Each row was made from one small tree. The marks that hang from a mark follow it in brackets, in alphabetical order. Every link used is in the known rows. Write each row's tree.
Known rows
W(E): -1.384 -1.782 -0.564 0.245 0.517 -0.502 0.607 -2.543 -3.930 -2.912 0.847 2.657 2.300 -3.196 -0.623 -1.732 -0.752 4.060 -6.434 -0.328
R(E(A U) F M): -2.420 -0.993 1.577 -1.160 3.285 -2.798 0.452 -0.236 -4.936 0.176 2.347 -7.015 0.491 0.809 1.950 0.997 -1.002 -0.510 4.556 2.218
M(R(E(U(N)) F)): -1.041 0.348 4.954 -2.612 1.874 -2.859 -1.194 0.088 -4.459 -1.771 2.562 -6.875 -1.022 2.613 0.841 -0.029 -4.737 2.656 0.030 1.402
F(R(E(U) M)): -2.490 -0.139 -0.599 -4.174 2.022 -5.578 2.177 -1.447 -3.563 1.097 -1.307 -2.061 0.041 0.669 -1.049 0.642 -2.267 0.852 -0.307 4.269
E(A R U): -1.002 -1.696 1.121 -0.671 1.277 0.614 -2.807 1.562 -3.031 -1.412 0.056 2.879 0.888 -0.071 -1.638 -1.940 3.534 0.061 -0.441 -0.553
A(E(U)): -3.100 -4.689 0.785 2.014 0.632 -2.109 -3.460 -2.006 -0.995 -2.475 0.482 2.030 0.554 0.470 -0.487 -1.782 0.438 0.978 -3.547 -0.280
E(A R(M) U): 0.371 0.411 -0.906 -1.285 2.965 1.101 -0.555 2.155 -6.834 -0.097 -1.255 2.024 2.853 -0.562 -1.848 0.465 4.145 -0.603 0.471 0.350
M(R(E(U))): -2.369 -0.143 0.114 -2.077 3.073 -5.120 1.535 0.282 -3.146 -0.058 1.376 -3.703 -0.463 1.852 -1.889 -2.344 -1.702 2.196 -2.168 0.968
A(E(R(F) U(N))): 0.747 -2.949 4.520 -0.882 0.250 0.906 -4.815 0.618 -3.254 -3.355 -0.244 1.829 1.746 2.343 0.825 1.328 0.287 0.598 -1.131 0.086
N(U): -3.452 -1.537 0.116 -0.157 -0.981 0.418 -1.984 -3.264 -5.247 -2.144 2.586 0.534 -1.256 0.044 -0.451 -0.553 -5.773 3.520 -7.387 -1.802
E(R): -0.325 0.090 -0.956 -3.034 0.469 2.341 0.303 -0.363 -5.059 -1.574 -1.389 3.609 1.893 0.040 -0.328 -0.628 -0.183 1.886 -6.365 -0.611
M(R): -1.650 1.751 -0.528 -2.936 2.211 0.578 3.087 -1.817 -5.619 -1.138 -0.666 -2.226 1.823 0.516 1.390 -2.055 -2.747 3.201 -7.021 -0.804
F(R(E(U(N)) M)): -1.952 -0.110 2.542 -3.707 1.096 -4.424 -0.726 -1.128 -4.897 -1.437 -0.580 -0.704 -0.275 1.536 -2.200 1.825 -2.039 1.626 -0.196 5.166
F(R(M)): -1.926 1.769 -1.475 -4.888 1.194 0.305 3.838 -3.326 -6.543 -0.050 -3.586 -0.384 2.238 -0.497 2.025 1.025 -3.134 1.725 -5.810 2.215
W(E(U)): -0.877 -3.427 1.092 2.185 0.007 -1.594 -2.050 -1.482 -2.571 -2.888 1.659 2.405 0.079 -3.399 -2.631 -1.964 -0.361 3.245 -3.016 -0.634
M(R(F)): -0.820 2.087 0.907 -3.998 2.445 2.049 3.603 -2.357 -6.221 -0.923 -0.849 -6.559 1.523 0.856 4.985 -0.886 -5.687 2.722 -4.986 -1.602
F(R(E)): -4.773 -0.488 -0.097 -5.835 0.594 -4.894 2.824 -3.257 -1.639 -0.236 -0.954 -0.708 -0.024 1.758 0.854 -1.405 -3.057 2.467 -4.923 3.526
M(R(E(A U(N)))): -3.207 -0.853 3.838 -1.722 3.431 -5.081 -1.705 1.545 -4.177 -2.553 2.653 -3.166 -0.003 2.256 -2.289 -2.032 1.848 2.306 0.845 2.632
M(R(E(A U) F)): -3.015 -0.313 2.155 -3.414 3.937 -4.460 1.710 0.634 -3.235 0.598 2.064 -9.008 0.166 2.183 1.743 -2.120 -1.211 0.626 2.517 0.669

Write each row's tree
-2.549 -2.729 2.954 -0.483 0.184 -2.633 -1.536 -1.827 -1.077 -0.965 2.985 -5.170 -2.200 0.965 1.391 -0.751 -5.043 1.295 0.517 0.996
R(E(U) F)
-4.274 -3.567 4.911 0.747 0.544 -3.915 -5.536 -0.299 -1.745 -3.655 3.886 -0.504 -0.961 1.192 -2.338 -1.509 1.550 1.561 1.633 3.260
R(E(A U(N)))
-0.666 -3.564 -0.186 -0.565 1.224 -1.209 -2.425 0.626 -1.679 -1.132 -1.100 4.742 2.134 1.322 -1.787 -0.941 3.137 0.221 -3.193 -0.442
A(E(R U))
0.114 -3.686 3.026 0.291 0.331 -0.658 -5.397 1.123 -3.132 -3.547 -0.279 5.867 1.831 2.034 -2.712 -0.002 3.278 0.816 -2.881 0.613
A(E(R U(N)))
1.578 -0.621 -1.710 -0.337 3.835 -1.107 0.609 2.863 -6.976 -0.781 -0.764 3.943 4.368 -2.729 -3.842 0.258 6.599 0.720 0.678 0.361
W(E(A R(M) U))
-3.234 -2.953 6.730 -0.153 0.432 -2.263 -4.983 -0.552 -2.181 -3.187 3.872 -4.399 -1.316 1.569 0.953 -0.481 -1.615 1.073 3.208 2.592
R(E(A U(N)) F)
-1.556 0.141 1.928 -3.061 2.704 -3.947 2.052 -0.236 -3.411 0.314 1.741 -8.126 -0.826 2.190 1.600 -1.452 -4.747 1.597 -0.152 0.413
M(R(E(U) F))
-1.868 0.932 -0.421 -2.904 2.256 -1.038 3.085 -2.126 -6.574 0.223 0.871 -6.036 2.073 0.812 3.053 1.483 -4.621 1.701 -1.417 2.350
R(E F M)
-0.378 -0.946 4.542 -0.045 0.953 -1.283 -2.009 -0.696 -5.869 -1.930 2.270 -5.192 -0.336 1.337 0.606 2.689 -4.038 1.816 2.275 3.241
R(E(U(N)) F M)
-0.576 -1.128 -1.255 -2.230 2.013 -0.397 1.425 0.970 -4.847 -2.187 -0.509 5.043 4.611 -1.877 -1.605 -1.736 5.390 2.551 -3.692 -0.396
W(E(A R))
1.435 -0.867 -0.588 -1.564 2.957 0.608 0.249 0.959 -5.501 0.330 -2.043 -0.658 3.633 1.307 1.590 2.723 0.860 -1.053 -0.349 -0.431
A(E(R(F M) U))
-3.147 -2.156 4.669 -3.440 -0.542 -5.220 -3.002 -1.884 -0.981 -2.433 0.650 0.218 -2.131 1.985 -1.704 -0.492 -2.908 2.343 -1.666 4.517
F(R(E(U(N))))
1.630 -1.954 -0.409 0.056 0.596 -0.902 -1.579 1.164 -3.205 -1.750 0.038 5.223 1.703 -2.330 -4.232 -1.436 2.196 2.125 -3.058 -1.159
W(E(R U))
-1.496 -3.956 4.480 2.794 0.520 -1.378 -5.623 -0.466 -3.495 -5.319 2.445 3.027 0.795 -2.893 -2.763 -1.598 3.137 2.977 -0.180 0.794
W(E(A U(N)))
-1.056 -0.403 1.010 -1.055 2.201 -2.123 0.531 -0.959 -4.757 0.352 1.723 -6.293 -0.038 0.771 1.622 1.430 -4.501 0.791 1.724 1.770
R(E(U) F M)
-3.558 1.165 1.178 -5.648 4.320 -3.415 4.527 -0.305 -4.702 0.832 1.142 -8.219 1.882 2.668 3.880 -1.753 -1.802 1.591 -0.511 1.120
M(R(E(A) F))
1.001 -2.139 1.714 -1.186 1.923 -0.286 -0.983 1.471 -3.514 -1.660 0.527 0.509 2.254 -1.817 -0.285 -0.719 2.484 0.635 1.347 -1.346
W(E(A R(F) U))
-3.258 0.168 0.067 -3.182 3.789 -1.861 3.031 -1.173 -6.315 0.047 1.557 -6.562 2.883 1.078 3.460 0.878 -1.207 0.751 1.191 2.720
R(E(A) F M)
2.293 1.226 -3.763 -2.238 2.662 0.606 3.626 0.915 -8.472 -0.534 -1.833 4.756 5.645 -2.579 -2.156 1.044 2.851 2.709 -5.272 0.368
W(E(R(M)))
-1.262 0.125 1.315 -3.923 1.553 3.309 0.586 -0.106 -4.963 -1.451 -0.664 -1.258 2.343 0.654 3.440 -0.458 0.133 0.645 -1.632 -1.141
E(A R(F))
